Each row comes from the steps of one path. Every step used is in the known rows, and no mark comes twice. Write the path behind each row, first mark first.
Known rows
U, W: 15 22 -3 14 3 -3 -5 5 1 4 5 -22 -4 -8 -6 22 -5 10 14 4 -15 4 19 2 13 -6 16 -7 12 -19 2 -1 8 2 -8 9 -4 -2 14 -4 -3 29 -5 -25 10 14 -7 -2 -6 -19 -9
P, W: 8 14 -3 1 -5 0 -8 -4 -13 0 -1 -21 -3 6 1 5 2 7 -1 -10 -13 10 -9 -5 11 -12 10 -7 14 -13 10 -5 3 9 0 11 -2 -20 -5 18 -10 16 -11 -41 14 14 -9 9 -4 4 -9
U, W, P, K: 14 34 9 25 -24 -11 -9 11 20 10 -4 -2 -14 -17 -3 18 5 15 16 16 -11 7 52 -6 18 0 18 -8 17 -26 12 -3 -5 23 1 13 -14 -10 22 -18 3 30 10 -32 11 3 -7 -1 -2 -21 -10
Q, F: 5 6 2 10 -24 -8 -10 -3 -14 -7 -6 -15 -6 -5 0 7 -9 5 -3 -1 5 7 -25 7 21 -11 -5 -17 16 10 17 -2 15 6 1 9 -2 2 18 18 13 13 -9 -7 8 -2 -12 -3 -1 3 -10
A, T, M, V: -3 18 -4 20 6 -5 -2 18 58 11 1 -14 2 1 -2 15 -4 7 -1 0 -7 -6 -13 11 -4 -22 2 -7 5 -15 23 -13 8 17 37 41 38 -6 13 5 4 8 -13 11 6 11 -6 -4 -6 -32 -4
W, P, V, M, T, A: -10 20 -5 34 25 -5 -16 -24 65 -9 1 -26 -6 -19 -4 -5 11 24 15 -41 19 15 -2 -4 -4 -21 -17 -21 19 -8 34 -9 -4 4 13 48 -4 -12 5 -18 8 4 0 -32 5 -15 -1 -10 -3 -12 -3
E, A: -2 15 -10 5 8 -8 -10 11 -31 0 5 -9 -18 -14 -1 25 6 4 -2 12 1 1 -16 -2 3 -11 -6 -5 12 -5 19 -12 24 -3 -1 15 -3 -13 9 24 16 -1 -14 -1 14 1 -12 11 -9 -7 -8
J, A, T, M, V, P: -12 19 -22 2 26 -15 1 1 -4 2 4 -14 9 -5 -1 29 5 8 -3 6 21 -4 -38 -9 -14 -27 -1 -13 8 -1 29 -8 -9 14 27 54 46 -11 27 17 -4 8 8 17 4 3 -7 5 -19 -33 1
H, D, A, T, M, V, P: -23 26 -21 8 -5 -17 5 33 20 -7 -2 -34 5 -1 -9 29 4 16 -14 10 25 0 -22 -14 -15 -36 -16 -12 5 -46 41 -12 16 22 -15 68 57 -34 16 -15 0 34 11 -3 9 9 -7 6 -2 -39 5
J, A, D, H: -12 1 -14 23 8 -14 0 13 -8 -10 -3 -29 20 2 -5 4 0 6 -8 22 15 -2 -6 -20 -6 -16 -16 -8 28 -26 17 -1 -1 7 0 36 16 -10 8 21 -2 16 -9 -33 2 10 -17 2 -17 19 1
M, T, A, D: -5 25 4 24 11 -15 3 5 49 -8 -2 -43 16 -11 -7 -15 12 16 2 -15 5 -1 -43 -8 -8 -12 -14 -33 23 -44 9 -13 -3 -7 9 37 9 -8 1 5 -1 29 -18 -44 3 6 -11 -8 -12 5 -5
P, V, M: 5 6 -12 16 8 5 -16 -15 24 -11 1 -17 -11 -12 -1 -2 -3 -1 12 -14 19 13 23 14 -2 -15 -7 7 10 17 28 2 18 10 17 17 5 -11 -3 -6 12 4 -15 -9 1 -2 0 1 2 -14 0
W, U: 0 21 14 21 2 -9 -10 -2 -22 1 -2 -6 -9 -12 -3 16 -1 9 18 10 -2 -3 -9 0 -1 -16 -1 -17 16 5 5 4 20 6 -7 10 -12 -9 12 14 2 -4 -10 -30 14 6 -11 -8 -7 3 -9
E, F: 7 -8 14 7 -6 -7 -11 6 -9 -4 -6 -17 -7 -3 -2 18 -11 -1 9 4 7 7 2 4 26 -14 3 -15 20 16 6 -6 22 -2 11 23 -13 -4 5 -2 16 6 -17 5 11 6 -15 2 -3 3 -8
V, P: 7 26 -8 -4 -12 -11 -1 -8 -19 -5 4 -6 -4 -11 -6 13 -1 7 2 6 20 4 -12 -5 -3 -14 -4 -14 12 12 16 2 0 10 -25 -4 -1 -16 13 -5 -5 8 -3 -23 7 1 -8 8 -11 -9 -5
W, P, K: 9 26 17 19 -35 -12 -6 7 21 8 -7 11 -16 -14 0 6 7 7 7 11 3 4 34 -4 12 -2 4 -13 20 -9 21 -5 -3 20 3 12 -13 -19 13 -6 13 11 -1 -23 11 0 -9 -1 -5 -8 -8
V, M: 8 8 -8 3 1 1 -11 -1 5 -11 -1 -11 -19 -10 -2 18 -3 4 7 -12 10 3 8 8 0 -16 -6 -7 12 12 23 1 11 -1 -12 17 10 -11 9 -36 4 -2 -9 -30 6 1 -5 -2 -3 -13 -5
M, V, P, W: -1 23 -20 -12 -37 -5 0 -15 -26 3 0 -19 4 8 -5 19 -3 16 2 -14 11 16 -30 -18 -4 -28 8 -6 4 -16 17 -10 5 21 -5 16 5 -22 13 41 -14 14 3 -17 12 12 -5 17 -2 -16 -5
U, W, P, V, M, T, A: -3 29 -8 36 33 -3 -16 -17 64 -6 3 -40 -5 -22 -7 10 8 33 27 -36 8 18 8 -5 3 -17 -3 -19 17 -22 24 -8 -3 5 9 52 -3 -6 13 -27 1 25 6 -41 4 -7 2 -10 1 -24 -5
F, E, A: -1 26 -13 13 26 -17 -10 18 -41 -2 3 -9 -13 -12 -5 34 -2 -3 -7 13 -12 -3 -14 -5 7 -7 -4 -1 5 5 33 -17 24 8 4 5 -11 -7 -3 12 20 5 -6 29 7 11 -13 16 -15 -13 -13
E, A, T: 0 15 -6 16 3 -4 -10 24 -2 2 7 -14 -14 -8 3 14 4 -3 11 17 -9 -2 -14 12 1 -9 -9 -1 16 -4 19 -9 21 1 10 21 16 -14 -1 18 10 -8 -24 -7 8 -2 -13 12 -13 -9 -6
H, D, A, T, M, V, P, W: -23 32 -20 -1 -7 -11 2 28 10 -8 -5 -46 7 11 -6 26 8 22 -15 1 15 7 -29 -19 -10 -38 -6 -8 4 -56 37 -18 14 30 -16 72 58 -42 -1 4 -14 43 16 -24 16 14 -8 14 5 -29 3
D, A, J: -8 4 0 7 -21 -5 -3 12 5 -13 -3 -20 -5 -8 -7 11 7 21 9 3 24 -4 31 -6 8 -3 1 -10 6 -13 30 -6 12 4 -16 32 11 -16 3 -37 -7 15 -11 -28 18 13 -13 4 -6 -7 -2
M, T, A, J: -5 23 0 15 -11 -10 -4 -9 52 -9 -3 -34 4 -12 -10 -19 17 37 3 -23 16 0 -37 -11 1 -5 -2 -31 9 -21 12 -11 -8 -18 2 37 -2 -2 8 -34 0 12 -21 -37 11 10 -10 -6 -11 0 -5
D, A, E, F, Q: 3 -16 2 -8 11 -20 -10 32 -7 -16 -7 -36 8 5 -5 41 -2 21 -4 14 21 0 0 1 12 -6 7 -6 5 -11 22 -14 31 14 24 52 -7 -21 -19 -30 9 21 2 19 14 25 -18 4 6 5 -4
H, D, A: -12 12 -10 10 -10 -13 -1 20 -24 -13 -3 -31 -7 -1 -7 18 4 10 -7 7 8 4 10 -14 2 -20 -9 -11 14 -48 23 -9 28 -4 -29 36 12 -31 7 -8 4 28 -3 -24 11 13 -10 2 -1 -7 -1
T, A: -4 19 -3 9 7 -11 -6 -4 -8 3 4 -29 -9 -10 -4 -18 10 19 0 -2 6 2 -13 -3 -4 -6 3 -22 22 -16 13 -5 5 -4 -17 19 -19 -8 14 9 1 10 -15 -16 8 7 -6 -6 -5 -5 -10
P, W, U: 2 20 10 15 -8 -1 -13 -3 -35 0 -5 -19 -6 -1 -1 12 4 11 14 -1 -9 6 -19 -8 2 -19 8 -12 15 -3 1 -1 17 19 -8 17 -11 -18 -5 28 -12 7 -6 -50 22 16 -13 1 -2 10 -12
A, T, M, V, P, W: -3 31 -14 -2 -9 -3 -3 6 29 3 0 -21 8 7 -2 15 0 13 -4 -5 3 5 -42 -7 -10 -32 6 -6 2 -10 25 -12 -4 36 7 38 41 -24 1 18 -14 22 4 -13 12 11 -7 10 -1 -29 -2
J, A, T, M, V, P, W: -10 21 -24 -6 13 -7 -2 1 -20 0 0 -24 11 6 0 28 8 13 -5 0 13 4 -52 -13 -10 -28 10 -8 8 -11 26 -14 -9 25 22 57 46 -20 8 41 -18 20 13 -4 11 11 -8 15 -12 -23 -1
P, V: 2 7 -9 18 9 -3 -10 -16 23 0 3 -13 -1 -5 -2 -7 0 -8 10 -2 10 12 21 10 6 -10 0 6 12 3 16 -4 17 8 27 7 -10 -10 6 38 9 13 -20 7 4 7 -2 1 -1 -8 -2
P, K: 13 23 8 3 -25 -10 -5 -2 12 0 -5 -9 -17 -12 1 -8 5 3 -5 18 5 4 13 6 14 3 8 -8 13 -14 12 -3 11 11 8 5 -5 -10 16 15 16 18 -16 -17 7 8 -9 -2 3 -5 -8
T, A, E, F: 5 -19 11 -1 -2 -14 -14 17 12 -1 -5 -39 -9 2 1 -6 9 25 10 5 15 3 -28 1 19 -9 10 -20 19 -6 12 -11 18 3 13 48 -25 4 -9 -15 16 19 -21 18 10 16 -14 0 5 17 -10

Which path is each row?
-7 27 -1 47 23 -6 -13 0 81 -12 -3 -51 13 -22 -7 3 10 23 34 -33 15 14 17 -9 -11 -22 -14 -17 24 -34 26 -10 -6 13 12 58 11 -6 -3 -29 0 35 5 -49 1 -9 -1 -8 -4 -26 -1 => U, W, P, V, M, T, A, D
-4 22 -7 9 12 -10 -2 2 34 8 -1 -9 -2 -3 -6 22 -3 12 -13 -9 0 -2 -13 -2 -3 -22 8 -13 2 -14 24 -16 7 14 27 29 20 -7 26 10 11 15 -5 23 10 17 -6 -8 -2 -32 -5 => T, M, V
-3 23 -5 24 11 -18 -5 40 -31 -7 -3 -20 2 -12 -6 32 1 -14 2 16 -6 -7 -7 -6 -4 -11 -16 0 13 -3 35 -18 21 19 11 11 2 -7 -16 14 18 16 -10 20 3 11 -15 19 -18 -13 -9 => F, E, A, D
10 -31 -6 -12 26 -21 -14 19 -42 -11 -8 -27 16 4 -1 39 2 12 -1 12 17 -2 -24 -6 7 -9 14 -9 12 13 9 -13 14 -8 47 49 -15 -10 -16 3 12 3 1 43 8 27 -15 6 -9 7 -5 => J, A, E, F, Q
-11 4 -7 22 -6 -9 2 35 6 -10 0 -34 -2 4 -4 4 3 5 6 20 1 1 12 0 3 -20 -17 -6 19 -47 22 -4 25 0 -20 48 29 -33 -4 -10 1 23 -12 -29 7 7 -11 5 -6 -9 2 => H, D, A, T
-4 15 -1 10 -30 -9 -6 3 13 -3 -2 -27 -8 -11 -8 -25 16 30 9 -6 23 -2 -5 -9 -9 -4 7 -22 15 -4 17 -7 -2 -4 -16 22 -16 -5 9 -23 -3 6 -21 -11 12 11 -6 -2 -9 -11 -8 => T, A, J
-12 19 4 17 39 -5 -2 28 50 -3 3 -24 -3 -5 0 13 3 10 -4 15 -2 -10 6 14 5 -6 -6 -14 11 -21 34 -8 17 22 6 53 42 -20 -2 -28 -5 28 -4 -28 14 6 -14 -5 -1 -13 -2 => D, A, T, M
-19 27 -9 6 13 -10 3 16 33 -1 5 -25 2 -5 -4 28 0 17 -7 12 22 -5 -13 -2 -9 -24 -6 -10 1 -22 41 -7 16 36 -10 62 55 -21 24 -13 -9 25 8 -3 12 2 -10 2 -2 -32 2 => D, A, T, M, V, P
-12 36 -19 4 12 -12 -6 18 9 6 6 -12 -7 -12 -2 36 3 15 -8 11 16 -3 -48 -2 -15 -27 -8 -7 2 -3 36 -16 17 23 11 42 42 -17 17 21 9 3 -2 20 12 -2 -9 13 -8 -41 -2 => E, A, T, M, V, P
6 18 4 20 25 -4 -8 23 54 4 2 -8 -1 -6 0 3 1 0 -2 8 -8 -8 -8 17 0 -11 -2 -13 12 2 20 -2 2 14 19 27 29 -12 -7 -20 3 12 -10 -10 8 7 -11 -5 -7 -21 -5 => A, T, M
8 -38 0 -6 13 -12 -13 14 -31 -7 -8 -20 2 5 5 22 6 7 15 11 13 3 -16 -2 25 -10 10 -8 20 12 13 -10 12 -10 39 54 -8 3 -8 -4 16 13 -11 29 8 17 -17 8 -8 23 -4 => J, A, E, F
5 14 0 20 -6 -17 -10 9 -23 -10 -7 -16 -2 -4 -5 19 -16 1 -7 5 -7 3 -24 4 27 -8 -8 -15 8 19 31 -6 17 22 8 1 -5 8 2 -2 19 23 -1 20 2 7 -12 4 -6 0 -15 => Q, F, E
8 -17 -15 0 13 -11 -5 7 -22 -5 1 -13 1 -1 4 19 14 6 10 10 8 -4 -19 -4 4 -6 7 -7 13 -6 17 -6 -4 -7 25 40 1 -3 -4 3 2 15 -9 5 7 22 -13 6 -16 13 -2 => J, A, E
2 15 -5 37 18 2 -14 -21 68 -12 -2 -4 0 -17 -2 21 1 10 21 -34 13 13 18 3 4 -22 -22 -9 12 5 33 -5 -4 4 25 37 11 -15 1 -24 13 1 -3 -31 4 -11 -3 -3 -7 -11 1 => W, P, V, M, T
-14 35 -20 17 12 -23 -12 27 -15 -5 -3 -19 -4 -11 -3 49 -10 10 -20 15 13 -2 -77 -1 7 -26 -16 -8 -4 23 56 -19 24 47 15 39 39 3 17 15 25 18 13 61 4 -4 -14 17 -6 -33 -11 => Q, F, E, A, T, M, V, P
2 -3 -9 17 16 -5 -4 6 -15 0 6 -15 3 -2 3 3 4 -8 16 16 -2 -5 -6 5 4 -9 -2 -8 22 0 9 -1 1 -8 25 34 18 -10 7 18 -4 -3 -15 -13 2 2 -11 2 -22 -1 -4 => J, A, T
1 33 3 -2 -18 -6 -9 -8 -58 -5 -3 -14 -3 -6 -3 17 4 18 12 2 12 7 -34 -15 -3 -22 2 -16 13 14 8 1 9 30 -30 6 -10 -25 1 22 -20 9 6 -61 21 6 -12 9 -4 6 -8 => V, P, W, U
-15 19 -2 21 26 -12 -1 46 33 -11 -3 -34 -1 0 -4 14 9 6 -10 16 -2 -6 -6 2 -1 -22 -14 -13 15 -44 31 -10 19 7 -10 60 45 -34 -7 -34 3 35 -2 -21 12 12 -11 -3 1 -18 2 => H, D, A, T, M
-2 17 -2 14 -9 -11 -6 29 -15 -5 -1 -18 -2 -16 -1 21 6 -3 5 12 6 -1 -7 -5 -8 -17 -12 -7 20 -16 22 -13 20 5 8 18 8 -15 -5 26 14 9 -18 -15 10 2 -14 12 -13 -10 -5 => E, A, D
9 -9 -4 -6 36 -19 -17 10 41 -23 -10 -53 4 -1 -6 23 5 40 -7 -25 21 5 -61 3 0 -14 -2 -28 7 0 18 -16 16 -10 24 66 -5 -8 -20 -55 18 8 -3 -2 7 17 -11 -10 5 6 -6 => V, M, T, A, E, F, Q
-5 -6 -13 3 -17 -13 -1 35 0 -14 -5 -31 -6 4 -2 20 12 17 -1 11 10 1 1 -9 6 -18 -7 -4 10 -56 30 -12 22 -1 -15 51 13 -27 -13 -31 8 40 -5 -12 11 26 -11 7 4 7 3 => H, D, A, E
7 -9 0 -8 13 -25 -16 24 -5 -4 -5 -41 4 3 -6 7 5 30 -3 3 21 1 -34 -1 1 -7 12 -20 14 -1 10 -14 20 2 24 38 -35 -10 -17 -14 13 10 -9 37 9 24 -11 -3 5 1 -10 => T, A, E, F, Q
-2 14 -7 3 -28 -6 -13 19 -12 -6 -2 -7 -12 -18 -5 18 11 15 8 2 18 -1 -1 -7 1 -6 1 -2 7 5 21 -13 12 -8 -2 15 0 -11 1 -6 12 -6 -20 -2 17 7 -13 14 -12 -15 -5 => E, A, J
-8 19 -14 18 41 -3 -13 -31 62 -15 2 -44 -10 -12 -4 -18 10 21 6 -35 19 15 -29 8 -2 -15 -13 -16 14 -13 24 -6 13 -3 15 45 5 -7 7 -1 12 11 -15 -30 0 -6 -1 -10 4 -5 -3 => P, V, M, T, A
-5 -31 4 -2 -15 -15 -8 41 -11 -17 -14 -42 -2 10 -3 28 6 14 5 13 17 7 0 -9 25 -21 -4 -8 16 -35 25 -15 39 -2 2 66 3 -21 -17 -34 20 38 -9 11 13 21 -18 11 11 15 1 => H, D, A, E, F
9 25 -9 -12 -17 -4 -5 -10 -37 -6 1 -16 -2 1 -3 11 1 12 -1 -5 10 11 -28 -11 0 -16 4 -6 10 4 15 -3 -3 20 -25 3 -3 -26 -4 15 -16 21 1 -43 14 9 -9 15 -6 0 -6 => V, P, W
-13 8 -13 14 33 -9 -4 9 19 6 1 -19 6 3 1 20 4 3 -1 8 -1 -7 -21 1 -5 -23 6 -11 11 -10 21 -14 0 4 47 60 43 -6 23 28 2 7 -4 28 5 10 -8 -3 -16 -28 -2 => J, A, T, M, V
0 -23 -4 5 34 -5 -22 -9 76 -20 -9 -55 -4 -3 1 -10 10 31 19 -27 31 18 -44 9 21 -16 -5 -13 14 -1 25 -12 25 0 44 78 -2 5 -14 -29 27 18 -22 6 1 4 -8 -3 15 18 -1 => P, V, M, T, A, E, F
-2 17 -7 16 4 -19 -14 20 -59 -11 -5 -14 -13 -13 -2 37 -8 1 -15 12 -4 3 -45 1 23 -9 -13 -8 7 17 41 -16 32 20 4 6 -5 5 4 18 29 12 0 33 6 -1 -17 15 -10 -1 -16 => Q, F, E, A
7 16 -6 31 8 3 -20 -4 33 -2 1 -15 -9 -19 -3 28 -4 10 36 -15 10 15 63 3 6 -18 3 6 17 2 28 -2 2 21 6 26 -4 -9 6 -30 3 15 8 -29 6 -5 2 0 -1 -35 -2 => U, W, P, V, M
6 -4 2 -5 33 -24 -9 11 37 -12 -7 -52 15 2 -8 11 8 37 -10 -10 11 3 -67 -4 11 -9 4 -31 9 -16 6 -20 14 -12 37 55 -21 -7 -16 -18 14 16 -7 16 8 25 -14 -7 1 13 -7 => M, T, A, E, F, Q
9 26 7 26 -12 -7 -8 13 10 11 2 -4 -4 -11 -6 35 -2 12 30 -2 -13 3 40 -7 10 -12 10 -11 18 -12 12 -5 -8 9 -7 13 -14 -11 15 -21 -7 22 7 -31 14 3 -7 0 -13 -26 -9 => U, W, P
6 21 -6 41 30 1 -16 -15 69 -9 1 -20 1 -17 -6 32 -3 16 33 -30 -1 18 31 0 11 -22 -5 -4 12 -6 25 -4 -4 5 20 39 8 -6 6 -36 4 22 6 -41 5 -7 -2 -3 -4 -24 -1 => U, W, P, V, M, T
-7 19 6 15 -10 -14 -2 14 13 -1 -1 -38 5 -8 -6 -19 11 9 9 0 13 -3 -8 -5 -15 -12 -7 -23 28 -26 15 -8 4 6 -12 22 -6 -10 -3 10 -1 20 -18 -26 5 5 -8 -4 -8 -5 -8 => T, A, D
-5 39 -12 -3 2 -13 -1 -3 12 3 0 -5 1 -10 -7 28 -2 16 -11 -6 22 1 -26 -10 -11 -28 4 -15 -2 -1 27 -12 0 22 4 26 23 -12 28 0 2 19 8 12 9 10 -5 0 -3 -39 -3 => T, M, V, P
-13 15 -13 33 -8 -25 -11 39 -21 -17 -11 -33 5 -5 -8 26 -13 9 -26 23 5 1 -42 -11 15 -13 -30 -2 16 -8 45 -16 30 40 -14 23 12 2 -3 19 32 27 -2 10 3 3 -23 14 -5 16 -9 => Q, F, E, A, D, H
-13 19 -10 30 18 -11 -2 1 78 -21 -4 -55 8 -6 -9 -10 2 33 -6 -19 13 1 -47 -12 -11 -21 -32 -26 22 -40 25 -2 2 8 -32 57 26 -9 3 -38 4 19 -12 -74 2 0 -12 -12 -2 21 0 => V, M, T, A, D, H
-13 24 -12 19 17 -7 -10 26 35 10 4 -13 -8 -7 0 29 3 9 -5 10 -5 -5 -30 3 -7 -24 -2 -5 6 -20 31 -20 21 12 31 51 38 -11 15 30 17 2 -12 31 11 5 -10 6 -5 -37 -5 => E, A, T, M, V
-14 16 2 43 10 -7 -12 -5 82 -13 -6 -37 10 -19 -5 -9 13 16 24 -36 30 11 4 -8 -17 -26 -28 -22 26 -17 35 -12 -6 13 15 53 11 -12 -11 -19 9 14 -5 -43 0 -12 -3 -7 -8 -10 0 => W, P, V, M, T, A, D
6 3 -11 1 17 -8 -9 -3 63 -17 -1 -41 -11 -9 -1 0 16 37 6 -29 10 1 -55 1 -1 -12 -8 -25 9 -23 26 -8 1 -9 -1 60 14 -3 -7 -59 4 17 -12 -39 6 10 -9 -8 2 12 -3 => V, M, T, A, E
